Every row comes from one small tree of marks. The marks that hang from a mark follow it in brackets, in alphabetical order. Every link used is in the known rows. Which tree was each row made from?
Known rows:
zamoda[loko]: [ 0.71  1.08  0.30  0.43  1.29  0.02 -0.79  0.29 -1.39  0.30 -1.14  0.36
  0.74 -0.73 -0.14  1.06  0.18  0.22 -1.62]
senu[loko[keluv zamoda[luta]]]: [ 0.47  0.57 -0.72  0.15  1.98 -0.76 -1.16  1.06 -0.96  0.36 -0.77 -0.55
  2.01 -2.15 -0.16 -1.94 -0.03 -0.07 -2.64]
keluv[luta[zamoda[bikat loko[senu]]]]: [ 1.56  2.60 -0.46  0.81  1.62 -0.46 -0.17  0.91  0.26  1.02 -5.97 -1.14
  0.97 -1.69 -0.59  0.89  1.33 -0.84 -4.04]
funo[bikat]: [ 0.63  0.73  0.43  0.70  0.50 -0.04 -0.63  0.86 -1.24  0.13 -0.60 -1.00
  1.61 -0.60 -0.67 -0.93 -1.13 -0.47  1.48]
keluv[luta[zamoda[bikat gera]]]: [ 0.92  2.70 -0.71  0.33  1.64  0.68 -0.21  0.31 -0.01  0.97 -4.43 -0.99
  1.13 -0.79 -1.05  0.40  0.11 -0.33 -3.54]
zamoda[bikat[funo] gera luta]: [ 0.06  3.01 -1.25  0.03  4.44  0.50  0.34 -0.58 -0.82 -0.57 -4.15 -0.68
  1.58 -0.86  0.12  0.54 -0.20  0.77 -0.46]
mubaf[senu]: [ 1.32 -0.15  0.10  0.66  0.11 -0.21  0.14  1.17 -0.53  1.15  0.22 -0.01
  1.81  2.58 -0.71 -0.42 -0.55 -0.27  2.23]
mubaf[keluv senu[loko[zamoda[luta]]]]: [ 0.77 -0.52 -0.88  0.26  0.71 -1.37 -0.88  1.37 -0.84  1.25  0.41 -0.22
  1.57  0.73 -1.26 -1.79  0.23 -0.56  0.08]
senu[loko[keluv[luta] zamoda[bikat[funo] gera]]]: [ 0.16  1.80 -0.84  0.45  3.51  0.24 -0.45  0.51 -0.95  0.63 -1.29 -0.80
  1.32 -2.84 -0.62 -2.35 -0.23 -0.08 -3.29]
mubaf[keluv[luta[zamoda[gera loko]]] senu]: [ 0.90  0.87 -0.76  0.38  0.40 -0.09 -1.13  0.84 -0.69  1.39 -0.83 -0.07
  0.26  1.46 -2.41 -0.31  0.82 -0.54 -1.21]
keluv[luta[zamoda[bikat gera loko]]]: [ 0.85  2.86 -0.73  0.18  2.11  0.62 -0.58  0.02 -0.37  0.85 -5.32 -0.76
  0.59 -1.78 -1.02  1.04  0.79 -0.27 -4.84]
senu[loko[zamoda[luta[keluv]]]]: [ 0.71  0.65 -0.87 -0.19  2.00 -0.54 -1.22  1.09 -0.67  0.41 -2.72 -0.49
  2.09 -2.37  0.52 -1.48 -0.17 -0.19 -2.57]
zamoda[bikat loko]: [ 0.66  1.55 -0.15  0.43  2.18 -0.41  0.03 -0.25 -1.33  0.22 -1.64 -0.74
  0.82 -0.88 -0.24  0.59  0.10  0.04 -2.70]
senu[loko[keluv[luta] zamoda[bikat[funo]]]]: [ 0.57  1.53 -0.51  0.81  3.00 -0.43 -0.12  1.09 -0.58  0.67 -1.36 -0.94
  1.45 -3.14 -0.18 -2.45  0.29 -0.49 -2.72]
zamoda[bikat[funo] gera loko[senu] luta[keluv]]: [ 0.41  2.96 -1.85 -0.06  5.36 -0.05 -0.82 -0.41 -1.10 -1.03 -5.31 -1.13
  0.98 -1.52  0.27 -0.06  0.44  0.63 -2.10]
senu[loko[zamoda[gera luta]]]: [ 0.34  1.07 -0.87 -0.32  2.44 -0.06 -1.08  0.47 -0.95  0.69 -3.41 -0.12
  2.07 -2.25  0.01 -0.39 -0.38  0.22 -3.11]
mubaf[keluv[luta] senu]: [ 1.17  0.07 -0.06  0.78 -0.79 -0.29 -0.44  1.41 -0.56  1.38  1.03  0.12
  0.60  3.03 -1.98 -1.59  0.57 -0.63  0.69]
luta[zamoda[bikat loko[senu]]]: [ 1.27  2.06 -0.84  0.82  2.63 -1.24 -0.19  0.61 -0.20  0.67 -3.73 -1.67
  1.60 -1.72 -0.40  1.44  0.06 -0.63 -2.46]
mubaf[keluv[luta] senu[loko[zamoda]]]: [ 1.09 -0.19 -0.44  0.56  0.02 -0.79 -0.74  1.67 -0.50  1.82 -0.22 -0.04
  0.99  0.57 -1.66 -2.24  0.75 -0.97 -1.17]
luta[keluv zamoda[bikat[funo] gera loko[senu]]]: [ 0.60  2.68 -1.83  0.29  4.78 -0.01 -1.04  0.16 -0.60 -0.33 -2.69 -1.82
  1.19 -2.19 -0.22  0.00 -0.90 -0.09 -1.46]
loko[keluv senu zamoda[bikat[funo] gera]]: [ 0.92  1.85 -1.24  1.10  3.89 -0.45  0.29  0.48 -0.29  0.79  0.79 -2.31
  1.91 -0.07 -1.30 -1.89 -1.83  0.42  0.27]

Which tree is each row?
[ 0.44  0.22 -0.32  0.47  1.73 -0.54 -1.00  1.13 -1.12  0.71  1.30 -0.55
  1.89 -1.74 -0.38 -2.19 -0.81 -0.18 -1.97] | senu[loko[keluv zamoda]]
[ 0.41  0.56 -0.62  0.48  2.28 -0.83 -0.49  0.79 -1.08  0.64  1.06 -1.24
  1.94 -1.90 -0.48 -2.53 -0.88 -0.29 -2.64] | senu[loko[keluv zamoda[bikat]]]
[ 0.42  2.03 -0.76  0.00  2.47  0.46 -1.32 -0.09 -1.00  0.52 -2.67 -0.32
  1.05 -1.66 -0.82  2.06 -0.58  0.24 -2.63] | luta[zamoda[gera loko]]
[ 0.60  1.70 -1.39 -0.52  2.78  0.30 -2.13 -0.11 -1.40 -0.55 -3.93 -0.35
  0.99  0.11 -0.36 -0.03  0.14  0.74 -3.09] | zamoda[gera loko[senu] luta[keluv]]
[ 0.79  2.38 -1.24  0.37  3.28 -0.43 -0.57 -0.10 -0.67  0.62 -3.62 -1.53
  1.43 -1.33 -0.94  1.54 -0.61 -0.12 -3.17] | luta[zamoda[bikat gera loko[senu]]]
[ 0.75 -0.65 -0.09  0.64  0.82 -0.62 -0.64  1.39 -1.19  0.81  1.64  0.12
  1.88  1.28 -0.73 -2.27 -0.31 -0.56  0.70] | mubaf[senu[loko[keluv]]]
[ 0.92  2.26 -1.75  0.71  4.22 -0.71  0.08  0.44 -0.07  0.37 -1.82 -2.33
  2.07 -0.48 -1.01 -1.57 -0.85  0.58 -0.51] | loko[keluv senu zamoda[bikat[funo] gera luta]]
[ 1.24  1.53 -0.41  0.38  1.88 -0.96 -0.93  0.70 -0.70  0.02 -5.33 -0.08
  1.30 -0.62  0.19  1.32  1.44  0.12 -2.30] | zamoda[loko[senu] luta]
[ 0.65  1.04 -0.52  0.53  1.92 -0.52 -0.50  0.93 -0.73  0.92 -0.85 -1.12
  1.51 -2.26 -0.66 -2.75  0.07 -0.54 -3.94] | senu[loko[keluv[luta] zamoda[bikat]]]
[ 0.03  2.84 -1.27  0.46  4.63  0.15 -0.56 -0.34 -1.04 -0.17 -1.40 -1.23
  0.90 -2.62 -0.79  0.81 -0.46  0.23 -1.88] | luta[zamoda[bikat[funo] gera loko[keluv]]]
[ 1.28  0.51 -0.51  0.76 -0.35 -0.55 -0.60  1.55 -0.08  1.53 -0.21 -0.36
  0.80  1.95 -2.08 -0.94  0.68 -0.90  0.30] | mubaf[keluv[luta[zamoda]] senu]
[ 0.18  1.71 -1.47 -0.25  4.15 -0.10 -0.66  0.33 -0.84  0.05 -3.33 -0.91
  1.97 -3.10  0.49 -1.40 -0.50  0.14 -2.43] | senu[loko[zamoda[bikat[funo] gera luta[keluv]]]]
[ 0.37  2.42 -1.14  0.01  3.22  0.09 -0.66 -0.53 -0.97  0.42 -2.91 -1.20
  1.14 -1.84 -0.88  1.67 -0.59  0.09 -3.47] | luta[zamoda[bikat gera loko]]
[ 1.16  1.18 -0.26  0.66  0.52  0.24 -0.52  1.05 -0.11  1.24  0.38 -1.09
  1.07 -0.27 -1.38 -2.03 -0.21  0.08 -2.03] | loko[keluv[luta] zamoda]
[ 1.22  1.97 -0.87  1.10  1.71 -0.34 -0.60  1.06 -0.11  0.72 -1.16 -1.73
  1.48  0.76 -1.72 -1.69 -0.36 -0.41 -2.28] | loko[keluv[luta[zamoda[bikat gera]]] senu]
[ 0.41  2.94 -0.83  0.94  4.54  0.32 -0.22 -0.22 -1.26 -0.12 -2.28 -0.89
  0.32 -1.18 -0.99 -0.59  0.44  0.35 -2.63] | zamoda[bikat[funo] gera loko[keluv[luta] senu]]
